Every row comes from one small tree of marks. The marks that hang from a mark follow it in brackets, in the order of their numbers. Every link used is in the known rows. Which tree was each row made from?
In the rows, zero is written as 128.
Known rows:
j_279(j_356(j_248)): [115 116  89 133 143 146 167 121 159 148 137 127  98 124 111 106 141 152
 118 107 117 161 110 142 187 101 104  98 179]
j_365(j_515): [165 151 103 139 129 140 149 132 145 138 130 109 111 135  98 133 156 185
 130 115 146 164 123 138 194 123 106 103 141]
j_240(j_272 j_515(j_454)): [119  87 129  95 130 150 145 131 155 123 142 111 109 141  77 169 147 164
 144 113 127 182 130 138 130  61  93 111 168]
j_272(j_240 j_407): [131 148  74 104 151 167 145 114 145 123 139 103  75 124 139 138 162 189
 149 139 141 129 100 150 156 114  86 112 140]
j_240(j_272(j_407) j_515): [114 115 127 100 138 149 138 124 147 118 148 134 102 142 100 148 164 191
 151 138 134 172 122 133 152  64  93 108 151]
j_356(j_248): [119  97  81 133 135 147 169 113 157 143 137 145 103 130  90 105 159 176
 128 116 133 167  96 140 200  97 111 108 161]
j_356(j_248(j_407(j_272)) j_515(j_454)): [ 93  80  42 114 143 126 196 121 158 150 142 121 102 127  66 122 148 163
 152 114 138 176  91 140 182  65 118 111 157]
j_212(j_612(j_143 j_356(j_248 j_515) j_569)): [147 113 150  89 128 152 182  91 159 144 177 121  88 153  70  68 120 190
 150 120 154 178 114 149 199 114 123 134 154]
j_407(j_272(j_240)): [136 134 124  90 154 177 156 126 150 121 136 104  68 135 123 159 150 174
 117 132 133 130 102 138 166 131  87 120 139]
j_279(j_356(j_248(j_407(j_272)))): [107 134  83 121 154 143 179 137 159 144 141 117  96 124 111 123 147 158
 107 114 120 157  98 135 192  97 102  97 174]
j_612(j_143 j_212 j_356(j_248 j_515) j_569): [153  58 166  76  94 150 179  73 150 148 194 120 129 153  78  65 133 178
 146 128 158 193 152 145 192  82 139 127 167]
j_248(j_356 j_407): [105 150  52 115 151 131 170 170 143 146 149  99 100 118 113 159 166 186
 122 123 141 156  76 146 180 110 113 109 168]
j_612(j_143 j_212 j_356(j_515(j_454))): [176  50 113  88  99 145 163  87 147 144 175  96 130 142  98 105 115 148
 127 102 144 186 137 150 157  65 123 118 175]
j_356(j_515): [121  89  81 129 130 135 160 115 138 149 132 132 106 132 101 110 139 165
 172 122 141 178 104 146 183  88 111 112 150]
j_272(j_240): [138 123  98 104 142 165 150 120 147 127 132 110  83 129 124 142 156 178
 145 125 138 144 104 150 159 118  89 115 153]
j_279(j_356): [130 133  99 128 144 152 152 134 148 145 133 103 100 124 131 128 130 146
 121 110 120 156 113 144 172 110  94  98 175]
j_612(j_143 j_356(j_248 j_515) j_569): [127  85 123  78 102 144 183  82 148 147 181 118 129 153  76  71 139 187
 155 125 158 180 135 144 203  95 132 130 160]
j_23(j_240(j_515)): [113 143 132  96 137 167 152 142 143 126 145  90  77 141  85 150 150 179
 134 124 141 171  96 161 173  82 103 107 162]
j_272(j_240(j_515) j_407): [127 142  83  88 148 158 140 122 143 120 145  96  76 133 120 150 167 193
 163 132 146 134 107 152 157  91  95 111 145]
j_240(j_272(j_407) j_515(j_454(j_415))): [129 111 109  85 139 155 144 129 151 121 143 114 101 135  87 153 147 183
 132 134 133 158 125 137 115  67  91 110 155]
j_212(j_612(j_143 j_356(j_248(j_407)) j_569)): [152 141 141  86 136 157 182 112 161 137 177 104  94 151  78  87 130 198
 128 121 155 170 103 146 200 119 116 129 162]
j_248(j_356 j_407(j_272)): [104 160  74 100 162 142 175 173 145 139 152  93  85 123 115 174 163 184
 102 130 137 143  75 138 182 122 109 113 156]
j_279(j_356(j_515)): [116 110  88 130 138 137 160 122 144 153 134 115 100 125 120 110 125 144
 153 112 124 170 116 146 173  93 104 101 170]
j_143(j_612): [162 109 130 134 134 159 139 121 144 131 136 119 103 130  88 139 158 179
 162 129 133 159  91 137 194 131 104 111 141]
j_415(j_454): [147  80 139 129 130 152 147 123 138 140 127 117  99 133  99 119 139 156
 130 113 125 180  88 139 162 103 101 119 151]
j_279(j_356(j_248(j_407(j_272)) j_515(j_454))): [ 94 103  57 118 149 129 189 127 160 153 141 108  98 121  92 120 133 140
 137 105 121 169 105 142 173  75 109  99 174]
j_240(j_515): [133 110 106 106 133 143 144 140 140 135 139 106 107 143  90 146 151 174
 150 112 141 167 109 145 184  81 110 108 164]
j_612(j_212): [164  92 138 125 129 161 145 121 145 140 145 117 106 131 116 126 138 161
 122 123 136 173 118 142 170  96 106 107 164]
j_143(j_612(j_356(j_248))): [151  91  94 127 124 155 157  99 151 128 151 148 119 133  67 113 166 183
 151 118 133 162  93 142 217 123 114 108 153]
j_415(j_454(j_515)): [152  93 114 124 131 154 150 143 143 150 121 129  88 141 105 118 140 172
 122 119 126 161  90 141 165 135 106 115 151]

Write each row's tree:
[ 93 118  27 112 146 117 180 159 143 155 149  89 101 115  94 155 153 169
 152 115 142 168  83 153 162  89 120 112 168] : j_248(j_356(j_515(j_454)) j_407)
[143  80 147  92 108 158 163  97 136 145 174 119 130 143  89  93 130 167
 162 133 156 184 147 154 185  97 123 118 163] : j_612(j_212 j_356(j_515) j_569)
[114 135 116  92 137 168 154 144 148 128 145  66  77 137  75 163 140 165
 131 113 137 168  99 165 154  76 100 108 168] : j_23(j_240(j_515(j_454)))
[128 110 114 103 139 156 184 100 161 145 164 121  88 142  57  84 119 174
 159 113 147 173 111 158 188 114 116 125 159] : j_212(j_612(j_356(j_248 j_515(j_454)) j_569))
[181 100 187  70 101 172 155  99 143 138 189  83 131 152 108 105 126 176
 117 129 157 173 151 143 176 107 120 126 169] : j_612(j_143 j_212 j_356 j_569)
[110 142 134  80 142 176 152 133 152 115 149  96  72 135  83 154 147 186
 119 142 133 163 108 155 119  70  88 110 155] : j_23(j_240(j_272(j_407) j_515(j_454(j_415))))
[166  72 157 103 112 164 151  96 143 136 170 104 123 136  60 119 139 167
 183 131 147 175 131 150 182 117 122 118 151] : j_143(j_612(j_212 j_356(j_515(j_454)) j_569))
[134 130 133  77 151 170 153 133 148 119 140  98  69 143 108 169 154 177
 129 127 136 135 108 140 167 113  94 119 144] : j_407(j_272(j_240(j_515)))
[133 125 120  73 151 171 155 134 153 120 140  80  70 140 100 179 146 165
 126 119 134 133 111 143 152 108  92 119 148] : j_407(j_272(j_240(j_515(j_454))))
[159 126 160  85 129 158 170 102 151 141 173 101  90 154  85  85 112 185
 153 122 156 172 116 151 186 121 116 134 152] : j_212(j_612(j_143 j_356(j_515) j_569))
[101 152 138 109 145 180 151 120 151 116 147 118  72 131 114 140 155 190
 120 150 130 170  99 149 146  91  81 109 146] : j_23(j_240(j_272(j_407)))
[142 102 133  73 103 150 168  96 138 144 176  93 131 153  96  93 128 181
 159 127 161 174 137 146 189 103 122 131 157] : j_612(j_143 j_356(j_515) j_569)
[102 154  71  71 163 144 175 174 151 131 156  66  72 124 100 198 167 180
 117 121 139 133  85 147 154 110 107 117 162] : j_248(j_356 j_407(j_272(j_240(j_515(j_454)))))
[166  77 170 106 112 163 150  95 139 135 170 123 122 140  67 108 147 178
 186 139 149 177 129 146 198 121 124 118 147] : j_143(j_612(j_212 j_356(j_515) j_569))
[109  76  24 115 135 120 195 122 153 155 135 137 113 122  63  96 145 173
 154 119 144 176  90 146 170  68 121 110 163] : j_356(j_248(j_407) j_515(j_454(j_415)))
[114 106 109  95 137 151 141 126 153 121 147 105 102 136  89 166 153 174
 147 125 130 170 126 138 127  56  90 108 158] : j_240(j_272(j_407) j_515(j_454))
[109 120  73 117 149 143 183 134 157 138 142 132 101 131  90 126 165 184
 116 124 136 162  82 131 206  94 109 107 157] : j_356(j_248(j_407(j_272)))
[122 125 108 104 141 146 188 110 155 143 165 134  93 144  63  78 133 191
 163 124 155 179  99 154 207 110 118 121 158] : j_212(j_612(j_356(j_248(j_407) j_515) j_569))
[107 112  69  92 150 144 182 136 162 130 145 108  90 133  75 149 167 179
 129 115 137 155  92 140 180  80 107 110 162] : j_356(j_248(j_407(j_272(j_240(j_515(j_454))))))
[ 93  82  43 131 134 115 189 116 149 153 140 154 113 128  76  91 162 182
 172 122 145 191  87 142 205  65 123 107 159] : j_356(j_248(j_407) j_515)
[164  83 168 109 115 170 155  94 151 131 173 132 120 138  60 104 159 184
 158 136 144 171 124 143 209 128 123 115 154] : j_143(j_612(j_212 j_356(j_248) j_569))
[146 128 123  65 152 174 157 137 151 121 137  88  69 138  97 169 142 172
 115 127 136 123 109 142 143 117  93 121 146] : j_407(j_272(j_240(j_515(j_454(j_415)))))
[108  85  44 104 143 129 199 125 156 150 138 131 100 125  64 108 143 171
 138 124 141 164  90 139 171  77 118 113 155] : j_356(j_248(j_407(j_272)) j_515(j_454(j_415)))
[127 134  70  83 148 160 143 124 147 121 144  74  77 129 110 163 158 178
 160 122 142 132 110 156 138  85  92 111 151] : j_272(j_240(j_515(j_454)) j_407)
[101 131 163  92 136 171 150 132 150 115 148 115  78 144  84 153 157 187
 132 136 132 185 109 151 150  72  92 109 160] : j_23(j_240(j_272 j_515))
[ 97 146 149  92 141 172 146 129 148 112 153 112  73 141  94 151 160 194
 134 144 134 174 106 151 148  67  90 107 151] : j_23(j_240(j_272(j_407) j_515))
[190  82 137  91 104 159 153  97 145 134 175 106 129 145 117 108 128 166
  98 111 144 175 130 143 175  87 116 115 175] : j_612(j_143 j_212 j_356)
[177 131 125 101 136 160 162 110 156 133 161 108  88 148 101 102 116 179
 112 106 142 165  97 148 185 119 105 124 161] : j_212(j_612(j_143 j_356))
[145  99 133 107 118 157 153 101 137 135 160 121 123 140  67 113 151 184
 194 136 150 168 114 146 207 132 118 119 142] : j_143(j_612(j_356(j_515) j_569))
[169 148 193  95 142 170 157 123 156 140 161  81  73 150  99 108 117 188
 136 129 150 163 109 142 175 136 106 134 148] : j_212(j_612(j_143 j_569))
[166  83 180  75 100 166 171  86 154 140 194 107 129 152  88  83 137 181
 113 126 154 178 149 142 191  99 130 125 173] : j_612(j_143 j_212 j_356(j_248) j_569)
[157  97 122  96 119 162 158 106 140 136 156 110 121 135  57 114 139 180
 180 136 150 156 116 149 182 136 117 122 144] : j_143(j_612(j_356(j_515(j_454(j_415))) j_569))
[176  97 176 105 116 175 143 104 142 129 170 112 122 139  76 122 151 180
 161 138 146 167 126 145 197 135 116 116 152] : j_143(j_612(j_212 j_356 j_569))
